What can hang from each mark
Z393: Z53 Z76
Z750: Z315 Z648 Z950 Z960
Z53: Z148 Z315 Z393 Z590 Z644
Z950: Z750
Z648: Z750
Z590: Z53
Z449: Z960
Z76: Z393
Z315: Z53
Z960: Z449 Z750
Z644: Z53

(in the rows, 128 means zero)
Known rows, with every way that one mark hangs from another
[Z648 [Z750 [Z315 Z53] Z950 [Z960 Z449]]]: [158 148 189 171 175  94 108 122 175 113 105  99 131 196 140 176 139 143
 142 154 195 164 117 177 155 124 178 120]
[Z315 [Z53 Z393]]: [151 134 150 141 119 110 126 144 150 132  97 125 139 136 125 142 112 127
 131 189 120 133 142 132 148 109 141 138]
[Z960 Z449 [Z750 [Z315 Z53] Z648 Z950]]: [131 174 184 168 174 125  79 121 194 149 107  73  90 155 145 178 139 158
 141 160 162 180 107 193 157 104 141 133]
[Z76 Z393]: [134 133 126 133 125 123 139 139 135 118 120 120 145 110 132 122 116 119
 125 165 126 125 140 121 132 109 133 151]
[Z960 Z449]: [121 133 138 127 169 119 125 127 140 130 123 119 124 129 133 129 125 149
 141 123 129 134 128 145 120  93 130 124]
[Z393 [Z53 Z590 Z644]]: [160 133 148 160 111 112 144 157 146 130 168 151 146 112 130 123 127 129
 102 159 133 121 133 129 190 149 156 135]
[Z644 [Z53 Z148 Z315 Z393 Z590]]: [166 138 158 173 103 108 135 143 164 155 158 118 119 115 124 129 102 112
 122 214 114 128 145 123 164 131 155 158]
[Z315 [Z53 Z148 [Z393 Z76] Z590 Z644]]: [148 142 153 188 109 106 162 167 162 160 145 145 131 131 133 125  96 120
  91 235 132 120 152 162 200 114 160 164]
[Z648 [Z750 Z315 [Z960 Z449]]]: [136 148 165 156 172  96 119 127 158 106 139 107 117 174 149 139 146 141
 143 125 149 154 119 175 130 104 171 127]
[Z950 [Z750 [Z315 Z53] Z648 [Z960 Z449]]]: [128 136 184 169 148  82  79 123 200 144  98 101 101 136 142 151 157 146
 145 157 130 179 130 185 143  95 164 123]
[Z449 [Z960 [Z750 Z648 Z950]]]: [117 156 129 152 134  96  96 101 150 134 127  86 106 143 140 168 155 116
 141 138 128 162 117 202 146 132 153 147]
[Z950 [Z750 [Z315 [Z53 Z148]] Z648 Z960]]: [132 130 162 169 102 105  78 116 200 164 105  86  88 131 134 150 153 124
 131 183 127 176 130 172 139 125 163 144]
[Z590 [Z53 Z148 Z315 [Z393 Z76] Z644]]: [144 150 182 156 125 123 182 169 184 167 175 136 118 136 143  99 104 125
 108 251 117 124 148 150 136  82 152 154]
[Z53 Z148 Z315 Z393 Z590 Z644]: [165 138 121 171 104 114 145 169 158 168 119 118 138 124 125 113 104 117
  98 252 121 114 155 137 178 115 163 167]
[Z449 Z960]: [133 119 139 130 124 107 132 112 129 125 127 124 128 123 125 133 135 114
 140 127 116 131 140 162 128 131 151 132]
[Z393 [Z53 Z148] Z76]: [136 145 170 143 124 136 151 108 167 144 198 135 109 107 145 122 125 132
 119 144 138 137 122 145 128 128 137 135]
[Z644 [Z53 Z148 Z393 Z590]]: [146 133 139 170 108 113 135 143 153 148 181 121 114 113 124 135 103 110
 126 179 117 129 137 127 164 131 147 158]
[Z950 Z750]: [123 143 121 130 119 130 118 126 159 133 126 139 137 123 148 127 134 126
 132 120 109 131 139 124 122 125 134 131]
[Z750 Z315 Z960]: [144 120 147 150 121 106 131 129 142 133 135 113 117 139 127 135 138 120
 124 135 167 150 124 142 143 137 149 121]
[Z960 Z449 [Z750 Z315 Z648 Z950]]: [117 174 156 163 180 131  89 119 178 147 139  73  87 146 147 165 148 157
 137 137 163 177 105 189 146 101 135 133]
[Z393 [Z53 Z590 Z644] Z76]: [146 141 170 173 118 106 170 153 151 130 204 176 143 111 143 115 127 133
  93 156 140 119 136 146 200 144 152 133]
[Z449 [Z960 [Z750 [Z315 Z53] Z648 Z950]]]: [141 160 183 170 129 113  89 105 179 146 110  76  95 149 137 183 150 120
 138 164 153 180 118 209 164 143 161 143]
[Z648 Z750]: [125 148 135 134 138 124 122 126 129 100 135 129 130 161 143 131 137 124
 134 124 111 127 124 145 122 131 148 140]
[Z644 [Z53 Z393]]: [142 132 152 138 124 111 132 149 146 123 173 132 126 125 133 136 114 122
 132 170 115 136 135 123 138 115 137 136]
[Z315 [Z53 Z148 Z590 Z644]]: [152 130 139 167 105 125 127 156 151 161 110 121 129 133 118 135 104 122
 100 199 131 117 141 143 183 142 153 157]
[Z590 Z53]: [124 131 162 129 132 127 146 137 141 129 151 129 118 134 127 121 124 129
 142 124 122 130 120 125 118 118 129 120]
[Z950 [Z750 Z315 [Z960 Z449]]]: [134 139 153 154 153 102 117 127 187 139 129 117 121 131 155 133 142 142
 143 123 148 160 136 154 129  97 154 119]

Rows
[151 145 146 184 112 108 172 164 163 171 153 145 133 127 137 104 106 119
  88 248 130 115 160 155 187 108 160 167] => [Z53 Z148 Z315 [Z393 Z76] Z590 Z644]
[156 143 161 142 119 127 154 174 179 168 142 111 121 138 131 107 103 122
 118 252 110 122 146 133 129  87 155 156] => [Z590 [Z53 Z148 Z315 Z393 Z644]]
[161 134 132 175 101 112 133 172 158 161 110 120 135 132 119 137  96 117
 101 239 123 119 150 143 193 120 162 165] => [Z315 [Z53 Z148 Z393 Z590 Z644]]
[157 130 174 163 110 106 135 137 147 136 153 142 129 122 125 128 117 120
 125 155 123 124 135 117 164 157 145 136] => [Z644 [Z53 Z315 Z590]]
[140 138 177 172 120 105 164 121 144 123 194 169 133 104 139 120 131 133
 115 117 140 128 128 143 182 149 143 125] => [Z393 [Z53 Z590] Z76]
[145 125 153 160 171 100 124 123 157 139 127 100 123 154 132 159 137 142
 134 136 212 164 119 157 148 116 153 106] => [Z750 Z315 Z950 [Z960 Z449]]
[158 135 165 156 123 165 114 117 173 164 110  89 107 143 121 165 118 128
 122 179 199 152 123 139 147 147 143 126] => [Z750 [Z315 [Z53 Z148]] Z950]
[141 120 182 174 163  83  87 121 170 143  96  85 103 157 118 174 150 150
 138 171 194 183 114 187 165 116 162 113] => [Z750 [Z315 Z53] Z648 Z950 [Z960 Z449]]
[151 137 168 136 117 135 121 126 166 156 157 111 104 123 133 127 114 120
 130 184 118 130 134 125 110 135 139 146] => [Z644 [Z53 Z148 Z315]]
[164 149 180 176 109 115 167 143 176 163 186 152 127 109 142 106 118 129
  89 210 138 117 143 150 182 142 162 153] => [Z393 [Z53 Z148 Z315 Z590 Z644] Z76]
[138 127 145 164 109 123 127 128 144 147 181 121 106 114 123 132 112 115
 123 140 125 125 126 125 157 153 140 147] => [Z644 [Z53 Z148 Z590]]
[127 120 154 169 172  87  94 122 155 142 127  88 100 151 122 160 159 147
 136 149 193 179 111 184 154 112 155 110] => [Z750 Z315 Z648 Z950 [Z960 Z449]]
[158 156 172 159 134 162 107 117 174 138 120  90 109 177 137 169 126 126
 127 175 179 152 119 154 143 152 161 137] => [Z648 [Z750 [Z315 [Z53 Z148]] Z950]]
[166 140 173 202 125  85 121 127 152 111 110 115 138 189 126 175 137 115
 121 152 197 153 119 159 205 176 185 127] => [Z648 [Z750 [Z315 [Z53 Z590]] Z950 Z960]]
[152 155 187 150 134 145 115 130 162 112 119 118 117 168 141 146 134 127
 134 150 134 145 124 151 143 137 156 133] => [Z648 [Z750 [Z315 Z53]]]
[116 117 129 158 170  63  92 118 139 134 114  97 113 152 118 159 153 146
 139 143 171 164 112 179 149 108 154 117] => [Z750 Z648 Z950 [Z960 Z449]]
[151 130 166 190 108 109 114 178 163 149 120 121 116 132 118 138 130 130
 100 237 130 148 140 168 219 121 166 146] => [Z750 [Z315 [Z53 Z393 Z590 Z644]] Z648]
[160 125 183 164 163  93 116 126 171 141  97  98 128 162 126 172 127 144
 136 158 213 167 123 162 159 122 158 107] => [Z750 [Z315 Z53] Z950 [Z960 Z449]]
[148 140 166 134 122 139 146 158 171 168 141 112 113 139 129 107 110 125
 116 213 119 121 138 132 117 110 146 146] => [Z590 [Z53 Z148 Z315 Z644]]
[134 180 152 154 178 142 119 122 180 144 139  87 110 150 157 163 125 151
 138 125 182 161 113 163 140 107 133 129] => [Z960 Z449 [Z750 Z315 Z950]]
[137 140 174 152 128 104 155 140 155 131 129 149 133 135 136 133 110 130
 122 189 129 136 143 148 155 104 139 135] => [Z315 [Z53 [Z393 Z76]]]
